Each row was made from one small tree. The marks that hang from a mark follow it in brackets, in the order of their numbers. Every link used is in the known rows. Write each row's tree.
Known rows
K_548[K_708]: [ 2.58 -0.68 -2.38  1.78 -2.38 -3.65  0.50  0.30  1.76  2.35  2.27 -3.27
  5.48  2.03  1.46  1.12  0.09 -0.36  0.20  2.85]
K_427[K_857[K_548[K_708[K_131]]]]: [ 0.10 -1.03 -1.11  0.36 -4.53  1.28 -0.55 -1.63  1.48 -2.42  0.31  0.88
 -1.53 -2.00  0.95 -2.79 -0.09  3.31  0.70  2.61]
K_548[K_708[K_131]]: [ 3.82 -1.70 -2.30  2.59 -6.28 -3.12  0.20  0.10  1.68  2.00  2.06 -2.31
  2.20  2.64  1.39 -1.08 -1.55  0.74  0.58  4.99]
K_427[K_689 K_857]: [-1.99  0.38 -0.46 -0.11 -4.65  2.49 -0.25  1.87 -0.10  0.30  2.47 -1.35
  0.06 -2.55 -2.33 -0.26  1.46  1.92 -0.34 -1.80]
K_131[K_689 K_708]: [-0.67  2.16  1.26 -2.08 -0.40 -0.56 -1.46  1.75  0.99  3.93 -1.40  1.84
  3.20  0.59  0.63  2.02  5.77 -1.10 -4.80 -0.88]
K_857[K_548[K_708[K_131[K_689[K_427]]]] K_574]: [-0.46 -1.31  0.12 -1.35  0.01 -1.07  1.13 -5.37 -2.53 -2.68 -4.13 -0.15
 -3.72 -0.37  0.61 -1.03  0.62 -1.55  0.59  0.04]
K_857[K_574[K_689]]: [-1.99 -0.31 -0.34 -0.40  3.36 -0.77 -0.92  1.35 -4.18  3.11  0.39 -1.45
  3.68 -0.41 -1.25  1.16 -0.03 -1.03  1.39  1.01]
K_708[K_131 K_548[K_857[K_574]]]: [ 3.21 -3.04  0.46  2.74 -3.11 -1.22 -0.23  2.47  0.74 -1.56  2.65 -2.27
  2.04  1.33  1.75 -2.12 -5.78  0.17  2.09  2.58]
K_574[K_689[K_427] K_857[K_548]]: [-0.51  2.76  0.81 -0.99  2.23  3.35 -0.71  0.71 -1.34  3.75 -0.64  2.35
 -2.21  1.91 -4.97  3.38  1.78  0.20  0.28 -2.30]
K_574[K_857]: [ 2.11  0.94 -0.67  0.44 -1.81  1.03 -1.54  1.99 -0.97  2.15  3.37  1.05
  5.34  3.29 -3.24  1.97 -1.31 -0.16  0.86  0.72]
K_689[K_427[K_857[K_548[K_708] K_574]]]: [-2.13  1.15 -0.86 -0.56  3.52  0.04  1.66 -4.07 -0.71 -4.19 -1.89  0.59
 -3.69 -0.95 -0.84  0.01  0.25  0.19  0.99 -1.85]
K_427[K_857[K_548[K_708] K_574]]: [-2.62 -0.87 -1.33 -2.07  2.32  0.97 -0.12 -2.94 -1.46 -4.29 -1.12  0.51
  0.41 -3.80  0.97 -1.70 -1.04  0.91  1.85  0.27]
K_131[K_689[K_427[K_857]]]: [-0.57  3.22  0.72  1.47 -1.33  0.62  0.83 -0.63  1.40 -0.84  0.86  3.50
 -2.69  1.83 -1.67  0.72  5.95  0.82 -2.38 -1.85]
K_689[K_427[K_857[K_548[K_708]]]]: [-0.62  1.81 -0.66  0.95  0.05 -0.10  1.54 -2.43  2.09 -2.31 -0.43  0.37
 -3.18  0.12 -0.93  0.71  2.31  1.50 -0.27 -1.43]
K_131[K_689 K_708[K_548[K_857[K_574]]]]: [ 0.50  0.31  1.42 -2.49  2.68  0.05 -0.84  2.82  1.97  0.69 -1.47  1.51
  2.37 -0.68  3.17  0.56  0.93 -2.34 -3.27 -1.92]
K_548[K_708[K_131[K_689]] K_857]: [ 4.11 -0.72 -1.94  1.28 -5.59 -0.63  0.23 -1.15  3.96  3.37  3.65  0.79
 -0.03  1.49  2.46 -2.79 -3.00 -1.22 -1.83  4.14]
K_708[K_131 K_548]: [ 4.29 -2.88  0.74  4.50 -7.62 -2.80 -0.64  4.51  1.69 -1.16  1.59 -3.10
  3.52  3.12  1.49 -0.35  0.20  2.68  1.66  3.08]
K_708[K_131[K_689[K_427]] K_548[K_857[K_574]]]: [ 3.18 -1.03  1.51  2.25 -2.41 -0.84  1.29  0.59  1.47 -2.34  0.35  0.84
 -3.60  2.53  1.15 -1.49 -1.54 -1.01 -0.04 -0.07]
K_857[K_548[K_708] K_574]: [-1.42 -2.07 -0.92 -1.75  2.47 -1.89 -0.15 -3.53 -3.12 -1.84 -2.18 -3.21
  3.91 -2.22  1.36  0.41 -1.47 -1.39  2.10  0.47]
K_857[K_548[K_708[K_131[K_689]]] K_574]: [-0.51 -2.65 -0.21 -2.18 -1.26 -0.74 -0.15 -4.43 -2.92 -2.27 -3.45 -0.39
 -0.23 -2.04  1.97 -1.98 -0.09 -1.12  1.08  1.71]
K_708[K_131 K_548[K_857[K_574[K_689[K_427]]]]]: [ 2.65 -1.30  0.60  2.77 -0.38 -0.64  0.83  2.65  1.12  0.64  1.38 -0.90
 -3.17  2.24  0.18 -1.05 -3.95  0.09  1.50  1.14]

Write each row's tree
[-1.18 -2.59 -1.01 -1.84  0.82 -0.23 -0.51 -2.10 -3.26  1.14 -2.88 -1.47
 -1.13 -2.44  0.95 -1.55 -1.62 -0.17  2.28  2.75] -> K_857[K_548[K_708[K_131]] K_574[K_689]]
[-4.98  0.25  0.42 -2.19  3.60  3.27 -1.46 -0.56 -3.35 -1.58 -1.06  1.62
 -0.64 -4.55 -1.09 -1.06  0.91  1.81  1.47 -0.61] -> K_427[K_857[K_548 K_574[K_689]]]
[ 2.54 -0.14 -1.62  0.30 -0.40 -1.01  1.77 -3.87  1.30  0.89  1.24  1.52
 -4.37  1.78  1.23 -2.55 -4.45 -3.13 -0.85  2.01] -> K_548[K_708[K_131[K_689[K_427]]] K_857[K_574]]
[-2.73  2.76  0.91  0.69  1.50  2.00  0.00  0.61  0.26  1.64 -0.26  1.50
 -3.92 -0.46 -2.90  1.23  4.23  2.48 -0.55 -1.68] -> K_574[K_689[K_427[K_857[K_548]]]]
[-0.99  1.69 -0.20  0.49  5.50  0.16  0.52 -0.34 -1.18  4.27  2.69 -0.12
 -0.44  0.99 -2.10  0.97 -3.60 -2.35 -0.17 -0.79] -> K_548[K_857[K_574[K_689[K_427]]]]
[ 1.38  0.50  1.78 -1.05 -1.41 -1.54 -1.08  4.78  2.84  1.04 -2.31  0.54
  3.51  0.98  2.94  2.25  6.27 -0.22 -3.62 -1.32] -> K_131[K_689 K_708[K_548]]
[ 4.77 -2.39  0.47  4.31 -6.47 -1.37 -0.58  3.85  3.60  0.33  4.13 -2.41
  2.83  2.61  1.71 -1.48 -3.77  1.52  0.71  2.89] -> K_708[K_131 K_548[K_857]]
[-1.93  2.45  1.08  1.57  0.05  0.89  0.63 -1.68  0.63 -2.31  0.16  0.84
 -2.33  0.37 -2.71  1.17  3.00  2.21 -0.45 -2.59] -> K_689[K_427[K_857[K_548]]]
[-0.16  0.08  0.55 -1.79  4.79 -0.07 -1.19  4.87  1.84  3.58 -0.45 -0.41
  2.61 -0.90  1.94  1.20 -1.83 -1.19 -1.69 -0.82] -> K_131[K_708[K_548[K_857[K_574[K_689]]]]]
[ 2.87 -1.03 -1.27 -0.87 -4.19  1.79 -1.23 -1.12 -0.10  0.53  0.36  0.89
  1.08  1.52 -1.27 -0.34 -2.89  0.52  1.57  2.25] -> K_574[K_857[K_548[K_708[K_131]]]]
[ 1.24 -0.13  0.47  1.86  3.53 -1.02  1.07  3.12  1.14  0.99  1.54 -1.88
  0.23  1.52  0.32  1.48 -2.28 -1.06  1.04 -1.33] -> K_708[K_548[K_857[K_574[K_689[K_427]]]]]
[-2.17 -0.10 -0.79 -1.68  5.43 -1.18  1.21 -2.95 -2.71  0.95 -3.70 -1.77
 -2.17 -1.23 -0.33  1.55  0.67 -1.51  1.35 -1.04] -> K_857[K_548[K_708] K_574[K_689[K_427]]]
[-2.06  2.68  1.82  0.28 -0.93  1.71  0.54 -2.34  0.59 -2.23 -1.11  3.05
 -3.32 -0.02 -1.47  0.73  6.47  1.16 -2.15 -2.99] -> K_131[K_689[K_427[K_857[K_548]]]]
[-4.07 -0.13  0.53 -1.55  2.40  2.03 -1.13 -2.07 -3.20 -4.32 -0.66  0.87
  1.32 -3.63 -0.95 -1.09 -0.11  1.39  1.67 -0.94] -> K_427[K_857[K_548 K_574]]
[-4.38  3.54  2.05 -4.17  5.07  2.39 -0.05 -2.54 -0.70 -2.04 -5.23  5.18
 -5.41 -2.18 -0.98  0.91  5.57 -0.88 -3.99 -4.74] -> K_131[K_689[K_427[K_857[K_548 K_574]]] K_708]
[-3.73 -0.27 -0.56 -1.72 -0.82  2.58  0.04  0.17 -3.16 -1.70  0.78 -1.03
 -0.66 -3.75 -2.37 -0.83 -0.81  0.27  1.16 -2.27] -> K_427[K_689 K_857[K_574]]
[ 1.78 -1.88  0.25  1.78  1.07 -1.68 -0.11  2.79  0.75 -1.24  2.80 -3.00
  5.62  0.67  1.83  0.38 -4.06 -0.92  1.58 -0.04] -> K_708[K_548[K_857[K_574]]]
[ 0.13  1.50  0.97 -1.03  6.14 -0.52  0.30  3.95  2.19  3.20 -1.33  0.07
 -0.94  0.80  0.70  2.18 -1.03 -1.53 -2.15 -2.43] -> K_131[K_708[K_548[K_857[K_574[K_689[K_427]]]]]]
